What can hang from each mark:
D: A
N: W
W: A G N
G: N W
X: A M
A: D U W X
U: A

Known rows, with every way that one mark hangs from another:
(X A): [ 1.19 -4.02 -0.60 -1.67 -1.56 -0.22 -0.01 -1.28  0.64  0.83 -2.57  0.49
  0.30  0.85  1.13  0.07 -0.97 -0.98  0.06 -2.85 -0.48 -0.59]
(G W): [ 0.81 -4.40 -0.23 -0.51  0.35  1.00  1.06 -1.96 -0.67 -0.80  0.54 -0.22
 -1.55  0.46  1.55 -1.37 -0.08 -1.29 -0.26 -3.10  0.66 -0.21]
(D (A X)): [ 0.52 -2.35  0.14  0.13 -2.41 -0.11 -0.10 -0.41  0.59  2.13 -1.17  1.62
 -0.09  0.52 -0.13  0.93  0.86  0.11 -0.60 -1.98 -0.88 -0.15]
(X A M): [ 0.16 -3.87 -0.13 -1.60 -1.15  0.20 -2.45 -1.19  0.30  1.41 -3.33  0.91
 -0.75  2.86  1.49  2.71 -1.05 -0.90  0.44 -1.67 -0.57 -0.21]
(N (W A G)): [ 0.06  3.70 -2.03  0.21 -1.30  3.00  1.17 -1.68 -1.78 -0.65  0.74 -0.38
  1.04 -1.37  1.73 -1.59  0.19  0.26  0.35 -2.39  1.99  0.32]
(N (W (A X) G)): [-0.28  5.70 -2.11 -0.75 -1.88  2.11  0.63 -0.83 -0.37 -0.19  1.25  0.95
  1.23 -1.23  0.24 -1.44  2.09  0.30  0.29 -1.13  0.90  0.01]
(N W): [ 0.40 -1.05 -1.77 -0.78 -0.94  0.75  0.91 -2.32  0.60 -0.07 -3.27  0.20
 -0.95  2.14  1.63 -1.13 -0.34 -0.72  1.32 -1.41  2.03 -0.58]
(X (A D U W) M): [ 1.04 -1.29  1.41  0.49  0.94 -1.63 -2.23  0.24 -1.42  0.00 -1.37 -1.15
  0.99  3.10  0.40  2.53  0.14 -0.01  1.16 -0.97 -0.22 -0.25]
(U A): [ 0.08 -4.04 -0.37 -0.92  0.90  1.06  2.05  0.68  0.42 -0.30 -2.62  0.37
 -1.09 -0.33  2.65 -0.09 -1.48 -0.11 -0.54 -0.53  2.52  0.37]
(G (N (W A))): [-0.99  0.91  0.40 -1.50 -1.28  2.03  0.09 -1.37  1.10  1.02 -1.90 -1.27
 -0.25  0.22 -0.12 -2.35 -1.64 -0.61 -1.38  1.59  0.72  0.38]
(U (A W X)): [-0.14 -0.68 -0.27 -1.23  1.91 -0.41  0.99  2.08 -0.19 -0.96 -1.02  1.90
 -1.12 -0.10  0.61 -0.95 -1.49 -0.02 -0.14 -0.72  1.97 -0.12]
(A D (W G) X): [ 0.45  3.68 -1.89  0.99  1.40 -2.19  0.20  0.99 -1.26 -1.77  3.31  0.75
  0.97 -0.82 -1.52 -1.03 -0.16  0.59  1.32 -0.71 -0.10 -0.51]
(A D U (W (G N))): [ 1.35  1.36  2.15  0.14  2.00 -1.13  0.77 -0.62 -2.19 -2.68  2.09 -2.70
  1.24 -1.93 -1.52 -1.42 -1.02  0.68 -0.24  1.39 -0.26 -0.28]
(G (N (W (A D X)))): [-2.22  3.59 -0.39 -0.35 -1.49 -1.15 -1.21  0.64  3.38  1.61 -0.34 -0.91
  1.06  1.39 -2.91 -2.07  0.52 -0.07 -0.93  4.29 -0.03  0.09]
(A X): [ 0.19 -0.90 -1.31 -1.61 -0.96 -0.48  0.32 -0.29  1.37  0.78 -1.28  1.84
 -0.74  0.76 -0.59  0.08  0.61 -0.58  0.77  0.76 -1.72 -0.82]
(N (W A)): [-0.58  1.40 -1.60 -0.15 -1.36  2.66  0.79 -1.14 -0.42  1.05 -0.99  0.10
  0.07  0.80  1.66 -1.54 -0.23 -0.39  0.18 -0.81  1.48  0.00]
(W G N): [ 0.15 -1.03 -2.00 -0.50 -0.14  0.10  1.13 -2.25  1.95 -2.11 -0.18 -0.12
 -0.62 -2.57  0.66 -0.59 -1.64 -0.41  0.35 -1.19 -0.41  0.08]
(G (W (A U))): [ 0.91 -1.88  1.99 -0.40  0.03  3.21  1.79 -1.11 -2.38 -0.18  2.04 -1.37
  0.05 -1.38  1.91 -0.59  2.53 -0.43 -0.76 -1.91 -0.23  0.14]
(G N (W (A X))): [-1.31 -0.49  2.02 -1.82 -0.65  0.97 -0.49 -0.11  1.32  0.74  1.87 -0.15
 -0.44 -1.30 -1.82 -1.89  0.45 -1.27 -2.53  0.91 -1.52  0.52]
(D (A U W (X M))): [ 1.28 -0.28  2.82  0.40 -0.48  0.45 -2.11 -0.16 -2.48  1.01 -1.11  1.47
 -0.68  2.20  0.08  3.26  1.31  0.66  0.52 -1.12 -0.79  0.17]
(D (A U)): [ 2.12 -4.39  2.08  0.66 -1.88  1.45  1.30 -1.56 -1.85  1.29 -1.81 -0.70
  0.28  0.08  1.62  1.27  1.53  0.72 -0.57 -2.29 -0.10  0.12]

Rows:
[ 0.27  0.37 -1.63 -0.03  1.25 -0.27  0.74 -1.59 -0.06 -3.03  1.26  0.26
 -1.04 -2.72  0.38 -1.92 -3.57 -0.52  0.37 -2.38  0.19  0.00]	(A (W G N))
[ 2.08 -0.84  2.27  0.24 -0.92  0.01  0.52 -0.15 -2.35  0.49 -0.48  1.03
  0.50  0.04 -0.16  0.47  1.60  0.73 -0.11 -2.36 -0.51 -0.20]	(D (A U W X))
[ 0.35  2.16  0.38 -2.22  0.96 -0.58 -0.25 -0.65 -0.81 -2.08  1.48  0.50
 -0.32 -2.25 -2.40 -2.22 -2.37  0.09 -0.46  0.29 -1.16 -0.27]	(A (W (G N)) X)
[-1.81  1.54 -0.69 -0.66 -0.78  1.26 -2.49  0.74  0.13  2.24 -0.06  1.97
 -1.28  1.43 -0.47  2.94  0.82  0.03  0.30  2.23 -2.10  0.18]	(W (A (X M)))
[ 0.33  0.61  0.32  1.43 -0.01  0.81  1.20  0.73 -1.40  0.94  1.32 -2.03
  1.20 -0.51  0.39  1.08  2.09  0.51  0.29  2.34 -1.00 -0.08]	(W (A D U))
[ 2.45 -2.40  1.54 -1.83  0.00  0.11  0.68 -0.91 -1.94 -0.55 -1.61 -0.14
  1.20  0.38  1.18 -0.66 -0.39 -0.32  0.59 -3.34 -0.28 -0.67]	(X (A U W))
[-1.49  0.31 -0.39  1.01  2.79 -2.25 -1.97  3.27  0.43 -0.13 -0.68  1.37
 -1.19  2.58 -0.12  1.97 -0.85  0.47  0.55  1.72  2.01  0.39]	(U (A D W (X M)))
[-0.09  1.08 -2.28  2.01  1.74 -2.42  0.41 -0.23  0.68 -2.82  2.62 -0.85
  0.05 -1.87 -0.72 -1.68 -3.24 -0.07  0.61 -1.22  0.74  0.05]	(A D (W G N))
[ 0.18  1.78  0.62  0.64  1.81 -2.01 -2.07  1.33 -0.85 -0.18 -0.14  0.41
 -0.54  3.06 -1.43  2.44  1.87  0.59  2.09  2.95 -1.31 -0.60]	(A D U W (X M))
[-1.13  2.79  0.78  0.83 -0.19 -0.16 -1.95  1.73  0.08  1.81  0.58  0.00
  0.61  1.61 -1.09  3.92  4.06  0.95  0.86  4.57 -2.26 -0.11]	(W (A D U (X M)))
[-0.65  1.34 -1.64  0.21 -0.68  1.55  0.94 -0.87  0.97 -0.80  1.81 -0.32
  0.18 -4.02  0.52 -0.69 -1.56 -0.16 -0.79 -0.86 -0.63  0.52]	(W A G N)
[-2.05  0.95 -1.63 -0.96 -1.29 -0.24 -0.01  0.61  3.92  1.28  0.07  1.42
 -0.86 -1.44 -1.40 -0.42 -0.34 -1.03 -0.39  2.01 -2.42  0.00]	(W (A X) N)
[-1.09  1.88  0.15  0.75 -0.13  0.29  0.24  0.07 -0.37 -0.32  2.93 -2.68
  1.36 -2.93 -1.78 -0.99 -1.34  0.42 -1.60  2.28 -0.58  0.51]	(W (A D) (G N))
[-0.62  0.13 -0.77  0.81  2.31 -2.59  0.45  3.07  0.62 -0.72  0.38  1.02
 -0.16  0.67 -0.33 -1.05 -0.99  0.46  0.17  0.64  2.23 -0.17]	(U (A D W X))
[ 2.42 -2.91  2.34  0.94 -0.36  1.24  1.22 -1.04 -4.01  0.02 -0.74 -0.51
  0.10 -0.12  1.62  0.06 -0.61  0.55 -0.24 -3.65  0.51 -0.04]	(D (A U W))
[ 0.86  4.56 -0.49  1.65 -0.58  1.47  1.57 -0.68 -1.79 -0.83  1.54 -2.25
  2.53 -1.18  1.03 -0.72  3.19  1.29  0.49  0.01  1.63  0.24]	(N (W (A D U) G))
[-0.04  2.11 -0.16  1.59 -0.06  0.06  1.31 -0.11  1.09 -1.03  2.66 -2.18
  1.74 -3.65 -0.31  0.13  1.58  0.61 -0.34  1.46 -1.04  0.39]	(W (A D U) G N)
[-2.36  2.52 -1.24  1.24 -0.31 -0.66 -2.87  2.04  0.94  2.42  1.22  0.86
 -0.26  2.17 -1.35  3.07  1.45  0.25  0.67  3.68 -1.60  0.04]	(W (A D (X M)))
[ 1.72 -2.97  0.73 -0.21 -0.80 -1.65  0.63 -0.33  0.73  0.84 -1.78 -1.53
  2.08  1.36  0.33  0.92  2.15  0.04  0.46 -0.64 -0.50 -0.72]	(X (A D U))
[-1.21  0.33 -1.51  0.66  0.04 -2.24 -2.47  0.95  1.84  1.41 -1.10  1.18
 -1.01  3.76 -1.41  3.22  1.46  0.23  1.43  3.14 -1.54 -0.50]	(A D (X M))
[-0.96  2.04 -2.34  1.86 -0.83  0.38  0.41  0.03  0.80  1.31  0.14 -1.17
  1.02  1.31  0.64 -1.42  0.33  0.06  0.44  0.62  1.90  0.29]	(N (W (A D)))
[-1.30 -1.66 -0.17 -1.23  0.63  0.10 -1.43  1.52  1.51  0.78 -3.11  2.25
 -1.94  2.15  0.98  2.93  0.29  0.02  0.17  1.90  0.97  0.45]	(U (A (X M)))
[ 1.65 -0.74 -0.01  1.98 -0.38  1.24  0.69 -1.42 -4.71 -1.23  1.81  0.12
  0.49 -2.19  1.55 -0.55 -2.31  0.58 -0.42 -6.08  1.42  0.56]	(D (A (W G)))
[-0.73 -2.57  2.08 -0.90 -0.23  2.19  0.41 -1.29 -0.10  0.33  1.72 -1.44
 -0.82 -1.56 -0.11 -2.37 -1.45 -1.16 -2.70 -0.44 -0.32  0.64]	(G N (W A))
[-0.89 -0.45  0.01 -1.11  2.37 -0.04 -1.44  2.09 -0.33 -0.52 -1.73  2.50
 -2.12  2.12  0.83  1.73 -1.67  0.10  0.37  0.54  1.85  0.29]	(U (A W (X M)))
[ 0.03  1.06 -0.38  0.37  1.13 -3.57  0.16  0.89  3.02 -1.26  0.10 -0.03
  0.10  0.29 -2.44 -0.68  0.99 -0.04  1.04  2.54 -1.71 -0.71]	(A D U (W N) X)
[-1.46 -0.42 -1.20  0.85  2.05 -3.72  0.54  3.19  4.59 -1.08 -0.37  0.79
 -0.87 -0.17 -1.21 -1.35 -2.02 -0.08 -0.45  1.65  1.91  0.25]	(U (A D (W N) X))
[-0.21 -1.52  3.53  0.61  0.37  0.73  0.78 -0.20 -0.27  0.16  2.59 -3.54
  0.84 -1.43 -0.92 -1.29  1.63 -0.20 -2.29  1.84 -0.66  0.61]	(G N (W (A D U)))
[ 1.10 -1.35  1.82  0.24 -0.98 -1.17  0.12 -0.41  1.33  0.25 -1.06  0.95
 -0.25 -0.79 -0.97 -0.08  0.40  0.03 -0.41 -1.49 -1.22  0.03]	(D (A U (W N) X))
